Known rows, with every step that occurs
revan -> vake -> kaso: [-0.13  1.84  0.70 -0.86  0.98  0.55 -0.43 -0.97 -1.96  0.26  1.25  1.73
 -1.14  0.26  0.41 -1.65 -0.45  0.43  0.13  0.79  1.08 -1.51 -1.11  1.56
  0.32]
kaso -> bibed -> revan -> vake: [ 0.59  2.31  3.47  0.22 -0.31  1.86  1.63 -2.04 -1.12 -0.62  3.37 -2.75
  1.54  0.63 -2.77 -1.17 -2.53  1.01 -0.65  1.27  0.53  1.66 -2.27  0.67
 -1.50]
gubi -> vika: [-0.74  0.63  0.90  0.07 -1.06  1.68  1.04  1.07  0.44  0.16  0.91 -0.85
 -1.74  2.33  1.10  0.21  0.05  0.12 -1.37  0.50  1.11 -0.49 -0.83 -1.10
  0.56]
kaso -> mozaso: [-0.68 -1.45  0.00 -1.24 -2.04 -1.84 -1.63  0.82 -1.65 -0.40  0.11  0.18
  0.90  0.18 -1.86 -0.88 -0.41 -1.53  0.11  0.25  1.80 -1.97 -0.36  2.29
 -2.08]
kaso -> bibed -> dasimu -> vake -> revan -> vika: [-1.97 -1.17  4.48  1.14  2.00 -0.91  1.88  0.64  5.19 -1.08  0.39 -1.97
 -0.31  0.16  4.45  0.60 -0.30  1.61  1.30 -0.20 -0.88  0.96  0.66  0.93
 -0.82]
vake -> kaso -> bibed -> gubi -> vika -> dasimu -> mozaso -> revan: [-4.34  0.10 -1.74 -0.83 -4.52 -3.96  1.16  2.14 -0.74 -3.87 -1.29 -2.36
 -3.31  3.85  0.01 -0.67 -0.83 -1.14 -1.61  4.91  4.92  0.30 -2.81 -0.65
 -0.22]
mozaso -> revan: [-1.00  1.06  0.32  0.14 -0.52 -1.30 -0.27  2.04  0.77 -1.94 -1.25  0.28
 -0.73 -1.80 -2.63 -0.57 -0.52 -0.87  0.30  0.42  1.35  1.57 -0.24 -1.99
  0.49]
bibed -> kaso -> vika -> dasimu: [-2.05 -1.04  0.83  0.67 -3.17 -1.00  2.19  0.83  1.70  0.38 -0.47 -1.69
  1.06  2.20  0.47 -0.50 -0.85 -3.12  0.81  1.54 -0.11  0.10  1.59 -0.59
  0.11]
mozaso -> revan -> vake -> kaso -> vika -> dasimu: [-2.51  0.12  1.15  0.18 -1.60 -1.16  1.89  2.34  1.47 -0.89 -1.92  3.50
 -0.84  0.50 -3.07 -2.06 -2.01 -1.96  0.46  2.32  2.04  1.09  1.42 -1.83
  1.09]
vika -> dasimu -> mozaso -> revan -> vake -> kaso -> bibed -> gubi: [-2.49  1.52 -1.23 -1.56 -2.43 -3.75  0.22  0.45 -1.34 -3.26 -0.57  0.17
 -0.63  1.45 -0.82 -1.97 -1.17 -1.42 -0.51  3.81  4.49  0.18 -0.77 -0.08
 -0.72]
vika -> kaso -> mozaso -> revan -> vake: [-1.07  2.90 -0.20 -2.50 -0.44 -0.21 -3.35  0.47 -1.06 -3.42  0.37  1.49
  2.16 -2.52 -4.44 -3.38 -1.79 -4.09 -0.99  0.42  2.96 -2.07  0.79  0.87
 -4.09]
vika -> kaso: [-0.39  1.25 -1.91 -0.84  0.78  1.19 -1.82 -1.71  0.05 -1.91 -0.29 -0.65
  0.92 -0.57 -0.27 -1.03 -0.64 -1.40 -0.88  0.42 -0.78 -1.36  0.24  0.79
 -2.66]
mozaso -> revan -> vake -> kaso: [-1.19  3.00  0.85 -0.71  0.40 -0.80 -0.72  0.92 -1.18 -1.78 -0.07  2.14
 -1.73 -1.61 -2.42 -2.12 -1.12 -0.53  0.26  1.28  2.38  0.16 -1.42 -0.33
  0.72]
gubi -> vake -> revan: [-1.02 -1.47  1.41  0.29  1.51 -1.70  1.56  0.93  2.87 -0.85 -0.54  0.74
  0.46  0.50  4.16  0.34  2.07  2.05  2.62  0.37 -0.71 -0.67 -2.05  1.23
  2.16]
revan -> vake -> dasimu: [ 0.50  0.92  1.83  0.28  1.20  0.37  0.37 -0.09  1.93  1.20  0.76  3.00
  3.12  0.52  1.92 -0.55  2.12  0.80 -1.22 -1.19  2.36 -0.72  1.08  0.01
  0.75]
dasimu -> vake -> revan -> vika -> kaso -> mozaso: [-1.00  0.27  1.67 -0.98  2.99  0.39 -2.84  0.95  3.70 -2.69  0.15  1.72
 -0.77 -1.68  2.19 -0.58 -0.54 -0.39  2.12  1.01  0.53 -3.18  0.65  1.87
 -4.24]
mozaso -> revan -> vake -> kaso -> bibed -> gubi: [-2.74  2.77  0.93 -0.80 -1.44 -1.63  1.05 -2.02 -3.09 -1.95  0.90 -2.24
 -1.44 -0.68 -1.99 -1.05 -4.38  0.70 -0.85  3.08  2.87  1.50 -1.66  0.36
 -2.70]
gubi -> vika -> kaso -> mozaso -> revan -> vake -> dasimu: [-2.26  2.46  1.23 -1.63 -1.43  0.12 -2.39  2.42  1.49 -3.02  0.15  2.00
  2.50  0.53 -1.84 -2.66  0.52 -3.02 -3.22  0.24  5.63 -2.72 -0.28  0.18
 -3.06]
vika -> kaso -> bibed -> revan: [-0.95  1.73  0.03 -0.10 -0.70  1.36 -0.53 -2.85 -0.96 -3.14  1.13 -5.18
  1.41 -0.07 -3.40 -1.14 -3.00  0.00 -0.92  2.14 -1.02  0.82 -3.13  2.00
 -4.20]
kaso -> vika -> dasimu -> mozaso: [-0.81 -3.11 -1.09  0.42 -2.87 -1.35  0.80  3.44  1.80 -0.76 -1.66  2.14
  0.08  3.17 -0.84 -0.87  0.97 -2.74 -0.01  2.07  1.38 -0.08  1.61 -1.33
  1.87]
dasimu -> mozaso -> revan -> vika -> kaso -> bibed -> gubi: [-2.68  1.44 -1.51 -0.63 -0.44 -0.51 -1.07  0.03 -0.83 -5.88 -0.25 -3.00
 -2.53  0.00 -1.06 -0.40 -3.85 -1.78 -1.48  3.86  2.71  1.05 -0.13 -1.21
 -4.93]
kaso -> mozaso -> revan: [-1.58 -0.29  0.16 -1.03 -2.11 -3.18 -1.78  2.87 -0.86 -2.41 -1.07  0.50
  0.20 -1.78 -4.51 -1.45 -0.93 -2.48  0.32  0.71  3.14 -0.19 -0.48  0.30
 -1.50]
dasimu -> mozaso -> revan -> vika -> kaso -> bibed: [-1.68  2.41 -1.52 -0.23  0.06 -0.63 -2.35  1.48  0.53 -5.96 -1.48 -1.99
 -1.57 -0.49 -4.11 -2.10 -2.29 -2.24 -0.61  3.75  1.24  0.57 -0.43 -0.81
 -2.50]
bibed -> revan: [ 0.08 -0.40  2.08  0.55  0.27  1.24  0.85  0.46 -0.34 -1.00  1.76 -1.27
 -0.62  0.07 -0.71  0.37 -0.61  0.51 -0.07  0.40  0.73  1.08 -2.77  0.13
 -0.57]
vake -> revan -> vika: [-1.08 -1.64  1.87  1.67  2.22  0.53  2.22  1.94  4.00  0.47  0.31  0.85
 -1.48  0.50  1.95  0.61 -0.15  1.64  2.31  1.74  0.40  0.05  1.38 -0.05
 -0.18]
gubi -> vika -> dasimu -> vake -> revan: [-0.99  0.35  2.21  0.33  0.89 -0.03  1.63  2.56  6.91  0.12 -0.49  1.91
 -0.37  1.85  5.32  0.45  2.96  1.41  1.56  0.31  0.38 -1.03  0.57 -1.74
  2.31]

Rows
[-1.22  3.41 -0.47 -1.05 -1.87 -2.48 -2.02  1.29 -2.47 -3.70 -0.12 -0.58
 -1.55 -0.24 -4.97 -3.62 -0.96 -0.93 -0.03  3.79  3.22  0.18 -2.99  0.86
  1.34]  dasimu -> mozaso -> revan -> vake -> kaso -> bibed
[-3.71  0.41  1.51 -0.15  1.38 -2.23  1.02 -1.51  1.90 -5.44 -2.19 -1.28
  0.43  0.42  3.74  1.71 -2.36  1.17 -1.41  1.33  1.36  1.50 -1.08 -0.68
 -4.36]  mozaso -> revan -> vika -> kaso -> bibed -> gubi -> vake -> dasimu
[-1.01 -1.11  2.64  1.18  0.20 -0.26  3.72 -0.19  2.73 -1.24  0.24 -1.67
  0.65  2.54 -0.80  0.73 -2.14  1.00  0.93  2.04 -0.28  2.05  0.14 -0.38
 -2.00]  kaso -> bibed -> revan -> vika -> dasimu
[-1.42 -0.59  0.99  0.70  1.35 -1.50  2.06  3.11  4.44 -1.91 -2.64  2.99
 -0.86  0.18 -0.10  0.42 -0.30 -1.30  1.15  0.58  1.09  1.64  3.34 -3.42
  0.10]  mozaso -> revan -> vika -> dasimu
[ 0.11 -1.28 -0.99  0.46 -0.54 -2.14 -1.61  2.79  1.62 -1.32 -1.00  1.76
  1.05  1.45  1.36 -0.32  4.11 -0.10 -1.14  0.42  3.54 -1.13 -1.20  0.64
  1.95]  vake -> dasimu -> mozaso
[-2.16 -2.08  2.08  0.29  1.85 -3.17  0.81  3.77  1.95 -4.86 -1.51  3.07
 -2.40  1.65  6.23  2.33  1.96  0.51 -0.77  0.25  5.04  0.75 -1.80 -2.49
  0.96]  bibed -> gubi -> vake -> dasimu -> mozaso -> revan -> vika
[-1.73 -2.01 -0.83  0.47 -3.24 -2.57  0.44  5.57  2.55 -2.84 -2.93  2.21
 -0.72  1.27 -3.23 -1.36  0.31 -3.60 -0.07  2.60  2.73  1.61  1.46 -3.43
  2.38]  kaso -> vika -> dasimu -> mozaso -> revan
[-2.15  1.06 -1.76 -1.94 -1.49 -1.98 -3.66  1.25 -0.84 -4.25 -1.35 -0.15
  1.21 -2.38 -5.00 -2.44 -1.62 -3.87 -0.70  0.97  2.27 -1.72 -0.35  1.26
 -4.14]  vika -> kaso -> mozaso -> revan
[-2.77  1.38 -0.17 -1.63 -1.58 -0.97  0.93  3.14 -0.21 -2.96  0.66  2.32
 -3.55  3.37  2.82 -1.24  0.93 -2.07 -1.92  2.75  6.63 -1.18 -0.91 -2.33
  0.88]  bibed -> gubi -> vika -> dasimu -> mozaso -> revan -> vake -> kaso
[-1.11 -2.00  2.38  1.47  0.10 -0.68  1.98  2.61  6.72  0.71 -1.69  2.51
  0.43  0.36  2.35  0.42  0.71  0.56  2.49  1.07 -0.80  0.87  2.16 -1.89
  1.64]  kaso -> vika -> dasimu -> vake -> revan
[-0.77  0.06  2.70 -1.46 -0.69 -0.13 -0.99  0.11 -3.90 -1.21  3.28  0.54
 -0.66  0.42 -2.34 -2.11 -1.39 -0.60  0.05  1.31  3.68 -2.39 -4.16  3.91
 -2.30]  bibed -> revan -> vake -> kaso -> mozaso
[-2.17  2.61 -0.14  0.01  0.60  0.06 -0.63 -0.57  1.12 -4.41 -1.80 -2.44
 -0.44 -1.42 -4.14 -1.15 -4.15 -0.99 -0.36  2.81 -0.56  1.67  0.63 -1.00
 -3.92]  mozaso -> revan -> vika -> kaso -> bibed
[-1.75 -0.33  1.10 -0.23 -1.46  1.89  2.26 -0.22 -0.86  0.24  2.14 -1.95
 -2.51  2.81  4.14  1.81 -1.35  0.53 -2.46  0.74  2.55 -0.01 -0.53 -1.58
 -1.91]  bibed -> gubi -> vika
[-2.18 -1.91  0.92 -0.60 -0.76 -3.38  0.61  3.76  2.74 -2.32 -2.35  3.34
  0.20  0.23 -2.16 -0.45 -0.69 -2.75  1.32  0.71  2.98 -0.45  2.99 -1.11
 -1.89]  kaso -> mozaso -> revan -> vika -> dasimu
[-2.83 -0.17  1.31 -0.71 -1.60 -3.78  0.17  3.27  1.78 -2.84 -0.98  0.18
  0.11  0.24 -0.82 -0.99 -0.60 -4.48  2.06  1.04  3.26 -1.24  1.90  0.00
 -2.04]  bibed -> kaso -> mozaso -> revan -> vika -> dasimu
[-2.56  2.47  2.71 -0.58  2.12 -0.43 -1.31 -0.24  2.92 -5.42 -1.29 -2.38
 -0.88 -1.99  0.72 -0.69 -2.48 -1.84 -1.24 -0.74 -0.74  1.48  0.55 -1.01
 -3.66]  mozaso -> revan -> vika -> kaso -> bibed -> dasimu -> vake
[-0.69  2.87  0.94 -0.55  0.01 -1.78 -1.97 -2.13 -1.29 -1.64 -0.74 -2.01
 -1.92 -0.76 -0.40 -0.39 -1.81  2.39  0.97  1.64 -1.39  0.06 -3.32  2.01
 -0.12]  dasimu -> vake -> kaso -> bibed
[-1.52 -0.67  1.00  0.10  4.33  0.71  0.80 -0.03  3.95 -2.85 -0.65  1.30
 -0.61  0.55  5.21  0.29  0.44  1.25  2.18  1.09 -1.66 -1.74 -0.56  1.09
 -1.24]  gubi -> vake -> revan -> vika -> kaso
[-1.13  1.95 -0.83 -0.79 -0.30  2.91 -0.87 -0.39  0.26 -1.77  0.68 -1.51
 -0.90  1.61  0.74 -0.79 -0.55 -1.14 -2.41  0.92  0.18 -1.78 -0.66 -0.39
 -2.18]  gubi -> vika -> kaso
[ 0.05  0.32  3.52  1.10  4.21  1.00  0.57  1.72  5.29 -0.45  0.44  2.03
 -2.50 -1.11  4.35  1.24  0.35  2.59  2.85  0.25 -0.30  0.15  0.84 -1.12
  0.59]  dasimu -> vake -> revan -> vika
[-1.46  1.74  0.21 -1.69 -0.47 -1.55 -3.39  1.24  1.13 -3.12 -0.75  2.83
  4.20 -1.93 -3.03 -2.88  0.47 -2.95 -1.84 -0.17  4.52 -2.31  0.70  1.33
 -3.69]  vika -> kaso -> mozaso -> revan -> vake -> dasimu
[-2.00 -1.67 -0.14 -0.51  1.18 -0.02 -1.15  1.14  2.35 -1.87  0.19  0.44
  0.31 -0.29  0.05 -1.42 -1.21 -1.33  1.55  2.23  1.28 -3.24  1.20  3.04
 -4.91]  vake -> revan -> vika -> kaso -> mozaso
[-2.16 -0.43 -1.69 -1.25 -0.80 -2.77 -1.59 -2.29 -0.61 -4.60 -1.03 -2.25
  2.16  2.63  5.01  0.39  1.22  0.40 -2.32  1.57  1.83 -1.43 -3.28  2.40
 -2.57]  vika -> kaso -> bibed -> gubi -> vake -> dasimu -> mozaso
[-1.87  0.47 -0.91 -2.02 -2.20  0.99 -2.30  0.30 -1.26 -2.26  0.83 -1.37
  0.02  1.81 -1.03 -1.73 -0.98 -2.79 -2.17  1.04  1.92 -3.89 -0.94  2.00
 -4.23]  gubi -> vika -> kaso -> mozaso
[ 0.07  2.97  1.71 -0.34  0.75  0.44 -0.15  1.37  0.71 -1.26  0.53  2.07
  0.33 -1.75 -2.20 -1.52 -0.65 -1.14 -0.23 -0.14  2.04  1.19  0.75 -2.36
  0.61]  mozaso -> revan -> vake
[-0.73 -0.14  0.44  0.08 -2.09 -0.74  0.62  4.72  2.52 -2.08 -1.18  3.97
  0.24  1.17 -3.00 -2.39  0.16 -3.99 -0.21  1.83  3.40  1.07  2.52 -3.85
  2.37]  kaso -> vika -> dasimu -> mozaso -> revan -> vake
